Each row was made from one path, in order. Every step used is in the known rows, and no mark comes twice. Write each row's path.
Known rows
lumef/duto/kupasab/fopub/tisi/loma: [ 0.52  0.73  1.07  0.47  0.93  1.48  1.44 -0.95 -0.78 -0.09  0.44  2.14
 -1.39 -1.47 -0.68 -0.48  0.50 -0.04  0.67 -2.74 -3.01 -1.85  2.52 -1.35
 -2.12]
lumef/loma/ligu/duto: [-0.78 -0.77  2.20 -2.16 -0.41 -0.53 -2.39 -1.27  0.30 -1.84 -0.54  0.45
  2.48  4.27  1.17 -1.11  1.80 -0.74  0.82 -0.42  0.96  0.22  0.68  1.97
 -1.40]
lumef/duto: [ 0.01 -0.09  0.66 -0.33 -0.03  0.97  0.30 -0.37 -0.65 -0.75  0.70  1.57
 -2.05  0.88  0.00 -0.71  0.40 -0.94  0.30 -2.40 -0.54 -0.96  0.21 -0.11
 -2.34]
duto/tisi/fopub: [ 0.96  0.99 -0.18  2.17 -0.05  0.36  1.32 -0.88  0.81 -0.68 -0.47 -0.28
  1.15 -2.69 -1.93  1.52 -0.98 -0.88 -2.79  0.52 -0.02 -0.96 -1.66 -2.25
 -2.02]
tetim/ligu/loma/zati: [-0.75 -1.78  1.26  0.64  3.53 -0.20  0.44 -1.40 -2.65  1.05 -0.04  1.01
  5.65  2.72 -0.18 -0.65  1.51  0.35  1.27 -0.01 -1.29  1.99 -0.01  3.45
  1.54]
kupasab/duto/tisi/fopub/lumef/loma: [ 0.96  4.05  0.66  0.54 -0.24  1.11  1.45 -0.42  1.22 -0.40 -0.18  1.77
 -0.19 -2.24 -1.98  0.98 -2.42 -3.21 -1.50  0.36 -0.55 -1.91 -1.13 -1.89
 -0.05]
loma/zati: [ 0.03 -0.09  0.44 -0.50  0.95 -0.02 -0.64 -0.20 -1.63  0.91 -0.14  1.39
  2.75  1.77  0.22 -0.59  0.54  1.09  0.45  0.26  1.03  0.68  0.03  2.66
  0.67]
tisi/fopub: [ 0.76  1.30 -0.45  1.59  0.97  0.61  0.77 -0.65 -0.12 -0.45 -0.46  0.03
  1.95 -0.83 -0.96  0.64 -0.26 -1.00 -1.61  0.95  1.15 -0.70 -0.07 -1.31
 -0.65]
fopub/tisi/loma/zati: [ 1.20 -0.24  1.46  0.20  0.12  0.78 -0.37  0.33  0.94  1.97 -0.17 -0.51
  1.43 -1.59 -0.25 -0.82  1.02  1.46  2.37  0.23 -1.48  0.35  1.18  2.25
  0.45]
kupasab/duto: [ 0.04  3.20  0.25 -0.24 -0.11  0.55  0.08  0.60  0.65 -0.09  0.29  1.01
 -2.05 -1.14 -0.28 -0.14 -1.00 -0.71  0.16 -0.67 -0.89 -1.43 -0.02 -0.54
  1.58]
ligu/loma/zati: [-0.02 -0.61  1.07 -1.34  1.41  0.62 -0.95 -2.00 -3.16  1.58 -0.15  1.12
  4.00  3.03  0.15 -0.54  1.79  0.29  1.72  0.27  0.03  1.65  0.00  2.97
  1.03]
kupasab/fopub/tisi/loma/ligu: [ 1.05  0.17  1.04  0.37  1.19  0.16  0.08 -1.27  1.49  0.87 -0.05  0.13
  2.85 -3.94 -0.40  0.50  0.43  1.01  2.05 -0.03 -2.82 -0.79  1.33  0.02
  0.23]
lumef/duto/kupasab/fopub: [-0.09  0.86  0.40  0.27  1.27  1.09  1.41 -1.39 -2.10 -0.80  0.62  2.85
 -1.28 -0.03 -0.64 -0.18  0.11 -0.73 -0.56 -2.78 -1.79 -1.69  1.84 -1.80
 -2.31]
tetim/ligu/duto/tisi/fopub/lumef/loma: [-0.08 -0.10  1.13  2.48  1.46  0.23  0.94 -1.50 -0.66 -2.28 -0.44  1.12
  5.23 -0.25 -2.26  0.20  0.34 -2.60 -1.00 -0.55 -1.45 -0.63 -0.91  0.49
 -0.80]
duto/kupasab/fopub/tisi/loma/ligu: [ 0.22  0.97  0.97  0.15  2.05  0.16  0.34 -1.14  0.31  0.49 -0.29  1.06
  2.04 -2.95 -0.06  0.20  0.44  1.33 -0.04 -0.63 -2.82 -0.77  3.07 -1.12
  0.00]
ligu/duto/tisi/fopub: [ 0.80  1.21  0.26  1.75 -1.08  0.63 -0.91 -1.83 -0.50 -2.90 -0.45  0.30
  2.53 -1.71 -1.94  1.00  0.78 -0.90 -1.70 -1.19 -0.44 -2.00 -1.56 -1.25
 -1.71]
tetim/ligu/duto: [-0.71 -0.71  0.61  2.04  1.56 -0.40 -0.28 -0.62 -0.91 -2.13 -0.03  0.54
  3.65  0.51 -0.82 -0.41  1.41 -0.21  0.23 -1.67 -1.74 -0.23 -0.14  1.39
  0.43]
fopub/lumef/duto/tisi/loma/ligu/tetim: [ 0.41 -0.04  1.83 -2.77  1.32  1.31  0.36 -0.30  2.63 -1.34  0.12  3.22
  0.32 -2.95  0.23  0.12 -1.98 -1.30  0.12 -2.70 -2.47 -0.06 -0.59  0.02
 -0.74]
fopub/lumef: [ 0.38  0.86 -0.16 -0.67  0.59  0.56  0.34 -0.34 -0.11  0.17  0.25  2.10
  1.57 -2.11 -0.49  0.11 -1.55 -2.40  0.08  0.09 -0.68 -0.14  0.17 -0.01
  1.11]
tetim/ligu: [-0.78 -1.10  0.38  1.87  2.53 -0.48  1.16  0.29 -0.06 -0.31  0.10  0.22
  2.42  0.32 -0.42 -0.32  0.30  0.04 -0.12 -0.28 -1.27  0.88 -0.05  0.96
  0.59]
fopub/tisi: [ 0.69  0.30  0.28  1.12 -0.69  0.14  0.10 -0.12  0.66  1.12  0.88 -1.02
 -0.17 -2.03 -0.68 -0.12  0.60 -0.23  0.62  0.52 -0.92 -0.07  1.40 -0.05
 -0.72]
tisi/loma: [ 0.47 -0.80  1.06 -0.86  0.10  0.84 -0.11  0.63  1.70  0.22 -1.14 -0.43
 -0.13 -0.81  0.30 -0.46  0.06  1.37  1.77 -0.44 -1.38 -0.11 -0.35  0.92
  0.84]

Write each row's path
[-0.29 -1.26  1.33  2.14  1.13  0.02  0.02 -0.57  0.49 -2.17 -0.73  0.16
  3.27 -1.16 -1.41 -0.07  0.86  0.47  0.26 -1.96 -3.04 -0.58 -1.30  1.10
  0.06]  tetim/ligu/duto/tisi/loma
[ 0.83  1.26 -0.19  0.09  1.30  0.97  1.53 -1.89 -1.37 -0.22  0.63  3.72
  1.91 -2.80 -1.50  0.61 -1.27 -2.71  0.93 -1.42 -2.06 -1.68  0.34 -0.85
 -0.52]  kupasab/fopub/lumef/duto
[ 0.04  1.88 -0.40  0.22  2.00  0.58  1.69 -1.50 -1.85  0.18 -0.08  3.24
  2.17 -2.33 -1.12  0.82 -1.22 -1.22 -1.01 -0.46 -1.94 -1.02  2.15 -1.92
  0.87]  duto/kupasab/fopub/lumef
[ 1.08  0.91 -0.19  1.89  0.31 -0.01  1.19 -1.63 -0.42  1.05  0.69  0.23
  2.05 -3.19 -1.38  0.81  0.09 -0.34  1.09  0.55 -2.00 -0.88  1.41 -0.96
 -0.31]  kupasab/fopub/tisi
[ 0.84  0.50  1.12 -0.94 -0.07  1.78  1.03 -0.33  0.91 -0.59  0.21  3.09
 -0.43 -3.35 -1.14 -0.11 -1.77 -2.52  0.37 -2.29 -2.36 -1.21 -0.75 -0.38
 -1.16]  fopub/lumef/duto/tisi/loma
[-0.58  1.02  0.77 -2.01  2.76  0.02  1.38 -1.58 -0.15 -0.46 -0.27  3.01
  3.09 -0.10  0.44  0.50 -1.38 -0.70 -0.73 -0.24 -1.36  0.49  2.61 -1.08
  0.33]  duto/kupasab/fopub/lumef/loma/ligu/tetim
[ 0.60  0.73  1.34  0.21  1.43  1.54  1.07 -1.16 -1.65  0.33  0.32  2.86
 -0.04 -0.50 -0.79 -0.74  0.67  0.61  0.95 -2.59 -2.54 -1.38  2.50 -0.01
 -1.72]  lumef/duto/kupasab/fopub/tisi/loma/zati
[ 0.69  0.67  0.95 -0.83  1.23  0.36  1.14 -0.97  2.35 -1.15 -0.61  1.23
  3.06 -1.73 -0.57  1.34 -2.10 -2.03 -2.48  0.73  0.10  0.49 -1.19 -1.35
 -1.58]  duto/tisi/fopub/lumef/loma/ligu/tetim
[ 0.29 -0.87  1.65 -1.05  0.13  0.14 -0.77  0.01  3.34 -0.66 -1.06 -0.26
  0.62 -2.89 -0.05  0.44 -0.42  1.43 -0.36 -0.93 -1.97 -0.16 -1.49  0.06
 -0.83]  duto/tisi/loma/ligu
[ 0.78  2.28 -0.09  0.83  1.95  1.88  1.43 -1.01 -1.06 -0.98  0.13  3.16
  1.70 -1.86 -1.25  0.26 -1.25 -3.10 -2.20 -0.82 -0.08 -1.55  1.24 -2.07
 -1.23]  tisi/fopub/lumef/duto/kupasab
[-0.22 -0.82  2.30 -2.33  0.62  0.44 -2.96 -0.37  2.15 -1.99 -1.19  0.17
  2.40 -0.87  1.17 -0.75  1.50  1.82  1.61 -1.96 -1.67 -0.60 -0.14  1.95
  0.58]  tisi/loma/ligu/duto
[ 0.34 -0.11  0.87  0.38 -0.75  0.87  0.79 -0.51  0.15 -1.05  0.65  1.26
 -2.57 -0.88 -0.96 -0.01 -0.29 -1.05 -0.82 -2.66 -1.27 -1.33 -1.01 -1.06
 -3.50]  lumef/duto/tisi
[ 1.24  1.58 -0.36  1.63  0.31  0.76  1.50 -1.09  0.71 -0.56 -0.29  1.11
  2.18 -4.15 -2.35  1.60 -1.97 -2.37 -2.72  0.53 -0.46 -0.98 -1.63 -2.21
 -1.26]  duto/tisi/fopub/lumef
[-0.52  0.19  2.20 -1.15  0.28 -0.50 -1.47 -2.14 -0.46 -1.31 -0.17  0.84
  3.23  2.56  0.42 -0.64  2.06 -0.61  0.73 -0.37 -0.45 -0.25  2.48  0.94
 -1.69]  lumef/loma/ligu/duto/kupasab/fopub/tisi
[ 1.00  0.43  1.15 -0.97  0.63  1.78  0.63 -0.46  0.08 -0.05  0.11  3.75
  0.98 -2.31 -1.10 -0.40 -1.41 -1.98  0.56 -2.13 -1.95 -0.81 -0.80  0.94
 -0.95]  fopub/lumef/duto/tisi/loma/zati
[-0.48 -0.03  1.55 -1.14  0.05 -0.53 -3.14 -1.46  1.15 -2.96 -0.25  0.74
  2.89 -1.25  0.56  0.24  1.31  0.51 -1.10 -2.01 -0.79 -0.93 -0.70  0.63
 -1.24]  loma/ligu/duto/tisi
[ 0.23  1.15  0.62  0.96  0.88  1.10  1.45 -1.43 -1.66 -0.17  1.09  2.44
 -1.24 -0.93 -0.94 -0.24  0.41 -0.75 -0.23 -2.53 -2.23 -1.69  2.68 -1.90
 -2.55]  lumef/duto/kupasab/fopub/tisi
[ 1.45  0.57  0.63  1.10  0.92  0.55  0.86 -1.23 -0.08  1.68 -0.21  0.75
  3.29 -2.81 -1.23  0.43  0.47  1.11  2.50  0.32 -2.35 -0.66  1.28  0.95
  0.47]  kupasab/fopub/tisi/loma/zati
[ 0.48  2.51  1.66 -1.15  0.05  0.76 -0.64  0.55  3.33 -0.70 -0.55  0.80
 -1.51 -3.41 -0.15  0.36 -1.35  0.54 -0.12 -1.46 -2.35 -1.64 -1.25 -0.40
  0.83]  kupasab/duto/tisi/loma/ligu
[ 1.12  4.50  0.02  0.85  0.17  1.25  1.33 -0.10  1.28 -0.65  0.08  1.92
 -0.10 -4.50 -2.01  1.21 -2.52 -2.65 -2.01 -0.20 -1.15 -2.29 -1.32 -2.29
  0.55]  kupasab/duto/tisi/fopub/lumef
[ 1.12 -0.16  1.16  0.49 -0.48  0.82  0.03  0.51  2.02  1.28 -0.07 -1.27
 -0.27 -2.71 -0.36 -0.51  0.65  0.76  2.07  0.10 -2.07 -0.05  1.26  0.61
 -0.03]  fopub/tisi/loma
[ 1.04  0.73  1.01 -0.78  1.74  1.18  0.88 -1.95  0.77 -0.73  0.06  3.63
  2.67 -4.56 -1.03  0.87 -1.44 -1.59  0.89 -2.01 -3.26 -1.67 -0.30 -0.56
 -0.82]  kupasab/fopub/lumef/duto/tisi/loma/ligu
[ 0.55 -0.20  2.06 -0.73 -0.05  0.44 -2.19 -0.29  2.37 -0.47 -0.09 -0.81
  1.82 -2.74  0.46 -0.81  1.84  1.15  1.98 -1.13 -2.29 -0.56  1.45  1.34
 -0.11]  fopub/tisi/loma/ligu/duto
[-0.51 -0.82  0.86  2.49  1.00 -0.36  0.04 -1.07 -0.41 -2.32 -0.11  0.42
  3.34 -0.75 -1.55  0.18  0.91 -0.27 -0.72 -1.67 -2.22 -0.53 -1.24  0.64
 -0.43]  tetim/ligu/duto/tisi
[ 0.86  0.95  0.78  0.32  0.62  0.43  0.75 -1.37  1.35 -0.83 -0.66  1.21
  3.11 -2.12 -1.35  1.16 -1.60 -2.63 -2.51  0.80  0.29 -0.44 -1.21 -1.38
 -1.78]  duto/tisi/fopub/lumef/loma/ligu
[ 0.65  0.84  0.62 -0.37 -0.03  1.39  1.01 -0.73 -0.03 -0.65  0.76  3.22
 -0.48 -2.69 -1.26  0.20 -1.80 -3.19 -0.51 -2.08 -1.62 -1.18 -0.69 -0.76
 -1.47]  fopub/lumef/duto/tisi
[ 1.05  1.98 -0.14  0.72  1.32  1.76  1.26 -1.05 -0.60 -0.83  0.19  2.76
  1.96 -1.88 -1.32  0.34 -1.24 -3.48 -1.37 -0.54  0.19 -1.45  0.15 -1.45
 -1.21]  tisi/fopub/lumef/duto
[ 0.47 -0.68  2.04 -1.69  0.92  0.28 -0.81  0.45  3.87  0.32 -0.16 -0.90
  0.76 -2.62  1.41 -0.38  0.37  2.05  1.71 -0.35 -2.11  1.16  1.56  0.99
  0.21]  fopub/tisi/loma/ligu/tetim
[-0.81  1.24  1.02 -1.66  1.87 -0.08 -2.50 -2.15 -0.55 -2.62 -0.10  3.21
  4.56 -1.76  0.48  0.17  0.92 -0.40 -0.85 -2.03 -1.48 -1.36  1.70  0.08
  0.32]  loma/ligu/duto/kupasab/fopub/lumef
